Each row was made from one walk, in order. Every step used is in the known rows, and no mark comes twice. Write each row's walk.
Known rows:
govet-mazu-dutine-mepo: [-11,-22,15,-1,35,1,-9,1,9,14,-6,-1,12,5,-42,-15,5,0,-9,-18,14,11,11,24,-7,-18,2,-6,8,-2]
zufe-govet: [-3,-5,-7,17,-9,2,-3,2,-11,3,-12,3,-8,-10,-16,2,-4,-1,-17,-21,-1,-5,-4,-6,-2,-10,11,-15,-1,11]
rusore-roki-govet-zufe: [9,33,-6,-7,16,-4,22,-7,19,-14,-29,5,-13,-15,25,-7,-9,-1,-23,11,-17,-15,-6,-7,5,-4,14,-8,-1,-18]
rusore-zuti-lavos: [8,-15,-7,6,-26,6,19,-10,0,-2,-19,10,-30,-6,20,18,3,12,-8,-4,17,-5,9,16,-17,1,2,12,3,-33]
zuti-rusore: [1,16,-8,0,-44,-1,-9,-6,-18,1,-1,8,-10,-8,28,-10,10,5,10,4,-9,-8,6,11,-14,-20,3,-4,-2,4]
dutine-lavos: [3,-3,-6,3,-14,-1,-1,2,26,5,-14,3,-5,-3,24,0,-2,-2,-7,-9,5,1,12,-18,1,-12,6,3,-16,2]
pakofa-rusore-roki-govet-mazu-dutine-lavos: [1,-28,19,26,-4,-1,20,-3,40,-4,-48,15,-17,-17,32,-11,-19,-9,-51,-10,-11,0,13,-5,-18,-46,11,-11,-4,-10]
roki-govet-mazu-dutine-mepo: [-17,-19,16,2,33,-1,-7,0,17,20,-25,5,-5,5,-15,-15,1,-1,-24,-5,7,-5,6,18,-24,-25,2,-4,7,-5]
mepo-zuti-rusore: [9,15,-13,-10,-52,11,-5,5,-23,0,0,8,-18,-4,35,5,11,8,-6,3,-3,-14,2,18,-37,-24,1,11,3,-15]
mepo-zufe-govet-roki-rusore-zuti: [11,7,-15,42,-23,16,-10,5,-9,14,-21,-2,-20,-22,19,20,-25,-12,-39,-25,-33,-3,6,1,-9,-15,17,-15,-23,-8]
mazu-govet-roki-rusore-zuti: [15,-7,-22,11,-30,24,-16,13,6,12,-22,-10,-27,-17,40,4,-27,3,-60,-10,-20,6,-4,-7,-23,-17,10,-12,-24,-23]
govet-mazu: [-6,-29,-4,-6,6,4,6,2,-17,1,-1,-8,-6,-10,-11,-3,-2,-3,8,-6,-2,10,2,-4,-13,-7,-3,-1,17,-7]
mepo-dutine-lavos: [-7,-3,5,23,17,-4,-7,7,19,12,-9,3,-7,-6,18,-18,4,-9,0,-12,2,15,20,-19,28,-17,9,6,-17,-7]
mepo-zufe-govet-roki: [9,-4,-14,41,0,1,15,13,-26,11,-17,3,-1,-18,-19,13,-27,0,-23,-15,-23,9,-3,5,24,-13,1,-9,-24,9]
roki-govet-mazu-dutine: [-14,-21,15,4,25,3,3,4,-1,8,-17,-1,-18,-6,13,-17,-1,10,-27,6,-1,0,-2,13,-20,-28,3,-8,16,-12]
rusore-roki-govet: [14,6,11,0,5,-1,7,-7,36,-1,-32,5,-16,-8,32,3,-14,-8,-34,6,-12,-12,-6,-13,-9,-3,-4,2,-3,-13]
zufe-govet-mazu-dutine-mepo-zuti: [-12,-26,9,7,19,11,-11,16,-7,18,-19,5,1,1,-48,4,8,4,-40,-41,14,1,6,30,-41,-29,12,-5,10,-13]
dutine-mazu-govet: [0,-28,-20,4,0,-2,-17,25,-16,20,-12,0,-21,6,-14,1,-29,3,-15,-18,2,6,-6,17,14,-27,-15,-7,-13,5]
rusore-pakofa: [-26,-12,11,-9,-24,-8,2,-12,-8,-5,-11,3,14,1,-1,-5,8,1,12,1,-7,-8,12,-3,0,8,-1,-5,-2,-22]
zufe-govet-roki-rusore: [12,4,-4,20,-7,13,-29,-1,-11,8,-24,-3,-17,-20,14,-1,-7,-12,-38,-17,-15,0,6,-20,-16,-17,13,-20,-31,12]
dutine-mepo-zufe-govet-roki: [8,-6,-8,39,3,-2,4,9,-3,22,-16,10,14,-7,-51,16,-22,-11,-24,-28,-12,8,3,11,21,-10,3,-6,-36,14]
zufe-govet-roki: [14,-20,-8,18,-8,6,6,-1,-11,8,-19,-1,-4,-19,-16,-2,-11,3,-36,-12,-10,11,-2,-11,2,-12,6,-15,-24,4]
roki-rusore-zuti: [3,15,-1,3,-22,16,-22,-7,10,4,-8,-6,-19,-7,37,5,1,-8,-14,-11,-10,-10,6,-4,-32,-3,15,-4,2,-13]
zufe-govet-roki-rusore-zuti: [15,-4,-8,20,-29,22,-18,-5,-3,10,-28,-8,-24,-25,20,6,-9,-4,-47,-21,-19,-3,11,-17,-29,-12,23,-19,-23,-11]
pakofa-rusore-roki-govet-mazu: [0,-31,4,16,-17,-3,18,-6,12,-13,-36,10,-20,-21,11,6,-25,-18,-17,-1,-19,-15,1,-13,-29,-24,1,-6,15,-13]
mepo-zuti: [4,0,-4,-7,-8,9,10,11,-6,1,-1,2,-8,5,12,19,4,-1,-14,-2,4,-3,-2,10,-28,-5,-1,13,4,-22]
pakofa-rusore-zuti-lavos: [0,-20,-10,24,-54,0,29,-13,-12,-15,-16,22,-27,-12,10,24,-9,4,-4,-2,8,-17,10,22,-26,-12,6,3,6,-26]
mazu-dutine-mepo-zufe-govet-roki: [9,1,11,42,32,-2,3,14,5,28,-20,13,23,-4,-52,-1,-16,2,-45,-25,-12,15,4,33,26,-24,8,-15,-37,16]

Write each row's walk:
[1,-5,23,17,49,-6,9,7,35,21,-35,12,4,-1,-11,-3,-23,-17,-33,-17,-15,-1,4,31,5,-25,-4,3,4,-10] -> rusore-roki-govet-mazu-dutine-mepo-zufe
[16,-20,-22,5,4,8,-36,23,-17,24,-20,-5,-25,-5,21,-5,-28,-10,-37,-13,-11,10,3,7,4,-37,-13,-10,-43,1] -> dutine-mazu-govet-roki-rusore
[-8,31,-37,6,-4,0,7,19,-21,-8,-6,2,-8,-13,-6,-9,-17,19,-23,-2,-6,-6,-19,2,12,-12,11,-14,6,-6] -> mazu-govet-zufe
[-12,-27,6,19,25,6,-5,7,-21,6,-18,-3,-10,-17,-29,-16,1,11,-28,-26,5,8,-1,13,-11,-30,10,-23,15,2] -> zufe-govet-mazu-dutine
[-7,14,-2,16,11,-11,0,6,11,17,2,11,21,9,-33,18,-10,-14,15,-17,-9,-2,5,22,17,-1,-3,11,-8,12] -> dutine-mepo-zufe
[10,-8,8,15,-20,-5,17,-7,21,-16,-13,13,1,-10,-5,9,-15,-18,-13,-6,-12,-10,3,4,0,-9,5,-8,-2,-3] -> pakofa-rusore-roki
[-15,-23,12,15,26,1,-19,3,-2,16,-17,2,7,-7,-58,-13,1,1,-25,-39,10,7,8,20,-11,-29,11,-17,6,10] -> zufe-govet-mazu-dutine-mepo
[-2,-26,25,19,12,-3,19,-4,20,-8,-37,11,-15,-18,11,-13,-16,-3,-40,1,-17,-11,4,15,-23,-37,5,-15,13,-17] -> pakofa-rusore-roki-govet-mazu-dutine
[19,-5,-3,3,-20,21,-13,-6,13,7,-15,-10,-18,-15,37,1,-4,-7,-32,-1,-18,7,10,-8,-24,-3,11,-6,-23,-22] -> govet-roki-rusore-zuti
[12,1,-18,9,-7,13,-27,17,-5,7,-17,-5,-15,-19,31,-6,-24,-2,-51,-3,-14,6,-9,-12,-11,-20,0,-11,-28,1] -> mazu-govet-roki-rusore
[19,-45,-24,5,10,6,-1,26,-14,24,-21,-4,-13,-2,-10,-8,-33,7,-35,-8,-4,21,-3,8,22,-28,-17,-8,-39,-6] -> dutine-mazu-govet-roki
[-16,-13,5,40,27,0,7,20,-32,13,-17,2,-4,-13,-31,-3,-18,6,-22,-30,-8,7,-1,28,10,-34,5,-18,18,6] -> mepo-zufe-govet-mazu-dutine
[9,-2,11,20,-21,-5,17,-8,27,-12,-31,16,-14,-13,22,7,-18,-17,-25,8,-19,-22,-2,-5,-16,-15,5,-6,-4,-6] -> pakofa-rusore-roki-govet
[10,-5,16,-1,-1,5,-5,-8,11,5,-35,7,-27,-22,46,-27,-2,8,-39,3,-14,-5,6,16,-24,-43,3,-7,8,-15] -> zuti-rusore-roki-govet-mazu-dutine
[-4,-13,-5,20,-53,3,25,-5,4,-8,-4,8,-4,-7,-4,14,-10,-1,-6,-5,-12,-13,5,8,-22,-8,14,-8,10,-15] -> pakofa-rusore-zuti
[-6,-27,11,11,42,-6,-18,12,-13,29,0,-2,-8,6,-19,-22,1,-12,18,-14,2,11,19,17,37,-17,-9,4,-16,-8] -> mepo-dutine-mazu
[-27,14,12,-8,-21,-4,-27,-12,-10,-9,-17,-1,2,-4,30,-7,12,-14,12,-6,-16,-17,14,-10,-17,3,6,-6,-6,-9] -> roki-rusore-pakofa
[-17,-20,-13,33,2,-3,-10,11,-20,21,-14,6,4,-9,-62,15,-19,-18,11,-45,-4,2,7,10,3,-15,3,-4,10,14] -> dutine-mepo-zufe-govet-mazu
[19,27,16,-8,-15,4,-7,1,39,14,-30,22,-9,4,37,-7,11,3,-57,-4,-3,-19,5,41,-42,-40,5,10,-15,-22] -> mazu-dutine-mepo-zuti-rusore-roki-govet
[15,-19,-23,9,-9,8,9,19,-2,4,-17,-1,-5,-14,-2,-4,-29,11,-51,1,-10,16,-13,0,8,-15,-9,-9,-24,-10] -> mazu-govet-roki
[17,-7,11,-16,-4,12,-7,5,15,11,-21,9,0,-4,-1,-9,12,-3,-33,-22,2,5,17,44,-44,-40,2,7,3,-27] -> govet-mazu-dutine-mepo-zuti-rusore-roki
[6,23,-7,39,5,3,-34,10,-2,24,-21,8,1,-12,-16,13,-18,-28,-26,-31,-26,-2,10,2,5,-17,10,-10,-37,21] -> dutine-mepo-zufe-govet-roki-rusore
[-18,-2,-23,18,40,-7,-8,34,-37,19,0,0,-20,-4,-24,-31,-18,5,2,-15,-8,3,-1,24,52,-31,4,-13,-9,-14] -> mepo-dutine-mazu-govet-zufe
